Each row was made from one small tree. Brackets hold a mark, then the marks that hang from it, in alphabetical order. Every link used is in the known rows. Write each row's tree.
Known rows
{sotig potat {regag riro sezev}}: [ 23.2  39.0 -13.3  48.6  11.4  -6.8  14.2  -7.6 -13.3  14.1  10.3 -14.2
  22.6  -5.8  -5.1   7.7 -26.4  23.7  -8.8   8.2 -16.9  26.0  -1.4   7.3
 -21.1]
{potat sotig}: [ 16.2 -11.9  -6.6  25.0   1.7  16.9  -5.1  -1.9  -9.8   8.5  -9.5  -7.9
  21.2  15.5  19.3   1.0 -32.7   8.2   9.6  14.2 -18.9  21.4   1.7 -10.9
 -28.4]
{regag basik potat riro sezev}: [  2.4  55.0 -14.9  14.7  18.5 -22.4  35.3  -8.0  17.7   2.0  26.5   0.8
  20.6  -4.8  16.0  18.6 -13.1  30.0  23.0  21.4 -43.1  26.2   8.7  25.9
 -25.1]
{mive {potat sotig}}: [ 33.6 -11.6   3.8  23.3   6.6  -0.4 -17.7  -4.4   4.6   8.9 -12.5  -7.5
   2.6   1.3  10.0  -8.8 -27.3   6.3   4.9  21.7 -21.0  31.1  -4.6   0.0
 -22.9]
{potat {sotig {basik {regag riro}} mive}}: [ 26.5  11.5 -19.0  34.7  29.0  41.2  -0.6 -12.1  -6.2   2.1 -18.9 -25.4
  18.2  23.9  26.3  -5.7 -30.3  15.6   3.7  22.0 -11.9  47.0  -4.9 -27.7
 -51.9]
{potat {sotig mive {regag basik riro sezev}}}: [ 29.0  47.9 -26.5  48.3  32.7  18.7  20.8   3.3 -10.0   8.3  31.9 -33.7
  41.9  25.2  16.7  -8.6 -39.0  33.7   8.7  18.0 -16.0  22.5   6.6 -10.0
 -53.8]
{mive {potat {sotig {regag basik}}}}: [ 32.9  11.8  -2.2  30.0  15.4  -2.1 -22.9  -4.2   0.2   7.1   8.7 -14.2
  14.8   4.0   5.3 -17.6 -27.0  16.2  10.3  29.6  -7.9  24.7  -5.1   5.4
 -30.0]
{riro {regag {basik {sotig mive potat}}}}: [ 24.3  34.1  -8.3  16.9  23.8   8.7   5.2   8.8 -19.1  -8.6  27.8 -15.1
  21.7  37.5   8.8   8.7   4.3 -16.8  17.1  22.5  -3.4  42.1 -12.1  -8.8
 -13.0]
{mive {potat {sotig {basik {regag sezev}}}}}: [ 29.1  -5.9   1.2  31.9  15.7   1.2 -21.7  -7.8  12.8   2.8 -21.1 -13.7
  -5.4  16.1  13.0 -17.6 -34.8  -8.6  -3.5  23.1  -5.3  49.3  -8.4  10.4
 -42.0]
{potat {sotig basik mive regag}}: [ 31.8  17.0 -27.4  44.2  27.5  35.4 -14.1  -2.2 -13.8  10.6  -6.2 -42.5
  28.7  30.0  13.6 -20.9 -38.3  16.2   1.8  30.5  -0.3  21.8  -5.4 -30.9
 -45.3]
{basik {regag potat riro sezev} {sotig mive}}: [ 19.8  80.0 -27.8  40.5  36.1  -0.6  19.8  -8.8  10.0  -9.7  -1.7  -9.1
  -9.5  18.0  16.4  19.2 -18.9  13.8  11.2  23.2 -33.6  54.6  -5.6  -5.2
 -33.3]
{mive potat}: [ 28.5  -3.0  -0.9   7.2   5.2  -3.7 -13.6  -2.5   3.5   3.8 -18.5 -11.7
 -10.2  -8.4  -1.1  -2.2  -9.4  -2.5   1.6  18.7 -14.4  21.6   3.2   4.8
 -14.3]
{regag basik}: [  4.5  10.1 -15.7  -3.3   8.3  11.5   1.0   8.8  -9.4  -4.4   3.7 -11.1
  22.5  16.3   9.1   7.5  -7.9   3.1  15.2  16.2   0.1  11.9  14.0   1.9
 -28.8]
{basik {sotig potat}}: [ 23.1   6.5 -15.7  31.3   2.2  -1.0 -15.3  15.3  -7.6   5.1 -20.4   4.7
   6.4  21.5  10.7  18.3 -23.6  -1.2   3.3  21.9 -15.3  34.8  -9.4 -16.0
  -7.8]
{regag sezev}: [  7.3   9.5 -14.7  17.5   2.9  -0.3  17.0   8.4  -3.1   1.1  -6.6 -19.6
   3.5  18.9   4.6   6.1 -26.4 -16.0  -4.1   0.0  -8.9  13.4  15.7  13.6
 -31.3]
{sotig basik mive {regag potat}}: [ 25.9  54.3 -39.0  29.5  34.7  20.7 -13.4 -12.8  -7.1   5.7 -10.7 -51.9
  14.0  12.9  -5.8 -12.3 -15.3  17.6   4.7  42.1  -5.4  14.8  -7.3 -27.6
 -22.8]
{sotig {basik regag} mive potat}: [ 26.1  17.0 -27.5  29.1  31.1  37.3 -13.7  -9.8 -17.1  -5.6 -39.2 -36.7
  15.3  36.4  -5.8   8.5 -20.2  -6.3 -21.9  17.6   7.7  61.7 -12.7 -33.2
 -33.3]
{mive {potat {sotig {regag basik riro sezev}}}}: [ 34.4  22.2  -1.6  38.2  18.8  -9.1  -4.3  -3.8   8.3  11.2  18.8 -11.8
  14.0  -2.0  11.2 -16.8 -30.9  23.5   9.7  25.2 -17.8  28.6  -1.6  15.5
 -37.5]
{mive {potat {sotig regag}}}: [ 36.1   5.9  -0.2  34.1  11.2  -1.4 -23.3  -7.8  -0.4  10.7  -2.0 -14.9
   5.7  -2.1   3.3 -17.2 -28.6  13.0   5.8  27.1 -12.8  23.4  -6.3   1.5
 -23.7]
{regag {potat {sotig mive}} riro sezev}: [ 23.2  49.0 -18.2  41.9  24.6  -7.1  38.3 -15.0  13.4  12.4  13.6 -13.1
  21.6   3.2  20.5  13.2 -35.3  36.3  10.4  18.7 -61.0  37.1  -1.3  -0.1
 -27.8]

Which tree is each row?
[ 16.9  60.5 -21.5  34.8  33.5  -8.8  38.0  -7.4  14.9   5.1  34.6 -11.2
  38.4  15.7  23.4  12.7 -32.3  42.0  20.7  24.1 -51.1  39.3   2.7   7.3
 -38.1] -> {regag basik {potat {sotig mive}} riro sezev}
[ 41.5   6.3 -23.6  13.2  30.0  24.3 -13.3   3.2   2.9   4.2 -30.8 -43.9
  -3.0  17.4   3.2 -12.7 -13.7  -5.2  -7.5  30.4  -2.7  32.2  -1.3 -24.0
 -33.7] -> {sotig basik {mive potat}}
[ 34.5 -19.9   1.5  24.9  10.3   4.9 -26.9  -3.8  10.4  10.9 -23.6 -11.3
  -0.2   6.5  14.6 -16.9 -29.2   2.6   3.3  30.0 -13.3  35.9  -8.7  -1.7
 -29.4] -> {mive {potat {sotig basik}}}
[ 26.5  30.1 -16.8  30.5  25.8  11.2  11.7 -22.2  10.8  14.6  -6.5  -9.6
  20.5  -7.9  26.8   6.6 -21.3  45.1  19.4  36.2 -54.1  36.1 -11.3 -21.6
 -21.1] -> {regag {potat {sotig basik mive}} riro}
[ 15.5  72.1 -30.9  37.1  32.5   0.1   4.1  -2.6   4.9 -16.1  -9.0 -19.2
  -9.9  39.5   5.5  15.4 -26.1  -7.7   5.0  22.9 -16.8  51.8  -6.7  -6.8
 -30.4] -> {basik {regag potat sezev} {sotig mive}}
[  2.2  46.6  -0.1   7.5  17.6 -17.0  20.7  -9.2  -1.9 -10.2  39.4 -12.7
  14.2  23.2   3.4   6.4   1.5 -19.3  21.3  18.4 -16.2  31.4  -4.7  27.9
 -11.1] -> {riro {regag basik potat sezev}}
[ 38.4  45.6 -33.5  49.0  23.8  11.3 -13.2  14.7 -19.6   5.0  -3.9 -26.2
  17.1  30.0  -1.8   6.9 -26.7  10.9  -2.8  27.8  -7.5  30.0 -11.0 -33.1
 -16.1] -> {basik {sotig mive potat regag}}
[ 13.5  50.0 -20.3  36.4  20.1  -6.9   4.9 -17.6  11.0  14.0   2.7 -20.5
   4.9 -11.2   9.6 -11.7 -19.3  24.1  11.3  34.5 -18.8  15.1  -3.9  12.5
 -28.3] -> {sotig basik {regag potat riro sezev}}
[ 18.0  41.1  -2.4  30.4  22.2  -4.7  22.7 -15.6  -5.4  -2.2  28.4 -23.4
  14.6  28.7   6.7   3.3 -15.9 -14.4  12.3  16.0 -31.4  40.0 -12.9   6.3
 -12.9] -> {riro {regag {potat {sotig mive}} sezev}}
[  6.6  36.5   2.8  14.6  10.8 -15.4  20.7 -15.6  -2.6  -4.3  22.7 -13.8
   0.9  13.3   0.9   7.4  -0.3 -23.3  13.9  13.5 -25.0  29.5  -7.9  22.2
  -2.1] -> {riro {regag potat sezev}}
[  3.7  44.2  -4.6  34.4  17.1  -3.2  17.6 -30.3   7.9  -4.2   0.1   2.1
   3.6  -1.1  16.2  12.9 -26.4  19.5  11.1  11.9 -35.6  49.2  -4.0  16.4
 -33.9] -> {basik {regag {potat sotig} riro sezev}}
[ 29.6  31.8 -25.3  13.5  26.7   7.3  -7.8  23.3  -0.1  -4.7   5.2 -17.6
  11.7  31.1  12.5   3.2 -13.4   4.4  15.5  31.8  -5.1  28.5   3.4 -13.0
 -31.4] -> {regag {basik {sotig {mive potat}}}}
[ 29.1  43.4  -6.5  20.5  29.3  -6.8  14.9  14.7  -1.6 -10.1  37.6 -22.2
   5.3  41.7   9.9  -3.6  -3.4 -29.7  13.9  20.5  -3.2  40.9  -4.4  14.3
 -28.0] -> {riro {regag {basik {sotig {mive potat}}} sezev}}
[ 26.8  51.5 -27.7  38.7  29.6  -3.5  32.6  22.5   4.4   2.8  22.8  -7.7
  27.7  30.0  21.5  19.5 -26.1  20.3   6.5  17.3 -25.3  44.3   5.6  -0.8
 -40.7] -> {regag {basik {sotig mive potat}} riro sezev}
[ 18.2  77.6 -31.1  30.0  34.4 -18.8  34.1   8.1  19.7   0.5  29.3  -5.9
  18.3  16.9  23.2  18.7 -19.2  31.9  25.5  32.7 -45.8  36.2   2.8   6.6
 -29.2] -> {regag {basik {sotig mive}} potat riro sezev}
[ 21.7  11.5 -22.4  38.4  28.4  35.0  -2.5  -4.3  -5.4  -1.2 -18.2 -35.0
  17.3  45.1  18.8  -9.8 -42.3  -3.9  -5.8  16.8  -0.8  47.0  -3.1 -19.6
 -57.6] -> {potat {sotig {basik {regag sezev}} mive}}
[ 30.6  51.5 -24.2  38.7  32.8   4.7  -3.4   8.9   5.0 -14.0 -12.6 -23.3
 -18.6  39.3   5.2   2.1 -26.7 -19.0  -5.0  17.5  -0.9  54.5  -2.3  -3.5
 -44.1] -> {basik {regag sezev} {sotig {mive potat}}}
[ 11.7  67.9 -35.3  25.7  30.8 -17.6  14.7  16.0  13.1  -6.7  19.1 -17.5
  17.5  43.7   9.3  14.6 -27.9   6.1  17.2  31.6 -25.4  33.5   1.7   4.0
 -27.1] -> {regag {basik {sotig mive}} potat sezev}
[ 12.0  23.6   4.3  27.8  14.4  -9.2   9.7 -17.5   2.3   1.2  18.7 -13.7
   9.7  24.8  13.7  -4.1 -16.1 -19.7  14.8  22.8 -24.3  41.1 -17.6  16.0
 -14.0] -> {riro {regag {potat {sotig basik}} sezev}}
[ 24.7  16.6 -20.3  40.6  30.2  34.4   7.7  -7.7  -2.9   2.1 -14.0 -28.6
  17.8  32.2  25.3  -7.1 -38.0   9.3  -1.3  17.2 -11.1  49.4  -2.3 -18.4
 -58.5] -> {potat {sotig {basik {regag riro sezev}} mive}}
[ 31.1  27.9 -24.7  42.5  23.3  28.9  -2.7  -2.8 -20.8   8.9   5.7 -38.5
  31.5  23.7   6.6  -9.9 -36.8  20.6   3.4  19.9  -9.9  16.3  -0.1 -27.0
 -37.2] -> {potat {sotig mive regag}}
[ 25.1  37.9 -19.3  34.4  10.2   2.6  -3.8   8.3  -5.5  10.6   4.0  -1.6
   0.2  -4.4  20.1  -0.1 -12.7  20.8  21.2  30.2 -15.7   8.9  -0.1  -8.7
 -21.0] -> {basik {sotig {regag riro}}}
[ 19.9  32.6 -30.9  12.0  23.7  15.1  -0.4  25.3  -6.9  -6.5   6.1 -17.5
  20.3  36.6  15.7   9.2 -14.0   4.0  17.3  27.5  -2.8  22.4   7.9 -17.9
 -33.7] -> {regag {basik {sotig mive}}}
[ -1.4  37.3  -8.2  31.3  15.5  -2.0   2.1 -24.1   2.7 -10.0  -7.3  -7.5
   3.3  20.3   5.2   9.7 -32.9  -1.0   3.9  11.6 -19.0  46.3  -4.7  14.7
 -31.9] -> {basik {regag {potat sotig} sezev}}
[ 35.6   3.7  -3.3  41.3  15.2  -2.7 -23.3  -4.1   9.4  13.0  -6.6 -22.1
   2.1  10.8   8.4 -28.0 -37.7   3.0  -1.4  30.3  -4.4  31.0  -7.7   8.6
 -38.0] -> {mive {potat {sotig basik {regag sezev}}}}
[  7.9  72.0 -19.3  28.7  21.4 -16.3  18.7 -10.9   3.8   4.9  34.5 -13.9
  22.1  -9.1   4.0   1.8 -14.6  34.5  21.4  26.4 -23.3  10.7   6.2  22.1
 -25.9] -> {sotig {regag basik potat riro sezev}}
[ 29.9 -11.5   2.7  26.3  13.4   9.1 -30.6 -12.5   8.8   3.8 -26.1 -10.3
  -5.3   8.5  13.2 -16.5 -26.7  -1.1   1.8  27.7  -6.4  46.3 -10.7   1.0
 -35.3] -> {mive {potat {sotig {basik regag}}}}
[ 31.2  65.0 -33.9  39.6  31.9  16.8  32.4  -0.5 -13.4   7.9  18.4 -46.6
  17.0   5.4  -0.2  -3.5 -21.0  22.5  -2.4  10.6 -15.3   9.1  13.6 -10.3
 -41.5] -> {sotig mive {regag riro sezev}}
[  7.4  55.0 -21.0  32.2  12.2 -14.8   3.0 -11.6  -3.4   4.6  11.1 -24.3
   7.7   2.4  -9.9  -1.7 -23.7   9.8   6.7  20.9 -15.0   5.9   2.3  13.7
 -16.3] -> {sotig {regag potat sezev}}
[ 15.8  24.1  -3.7  25.9   9.0  -4.5  13.4 -25.3   8.9  14.0   1.9  10.9
  17.5 -23.1  25.4  14.4 -18.3  45.9  26.8  28.1 -61.1  28.3  -7.7  -4.4
  -9.1] -> {regag {potat sotig} riro}
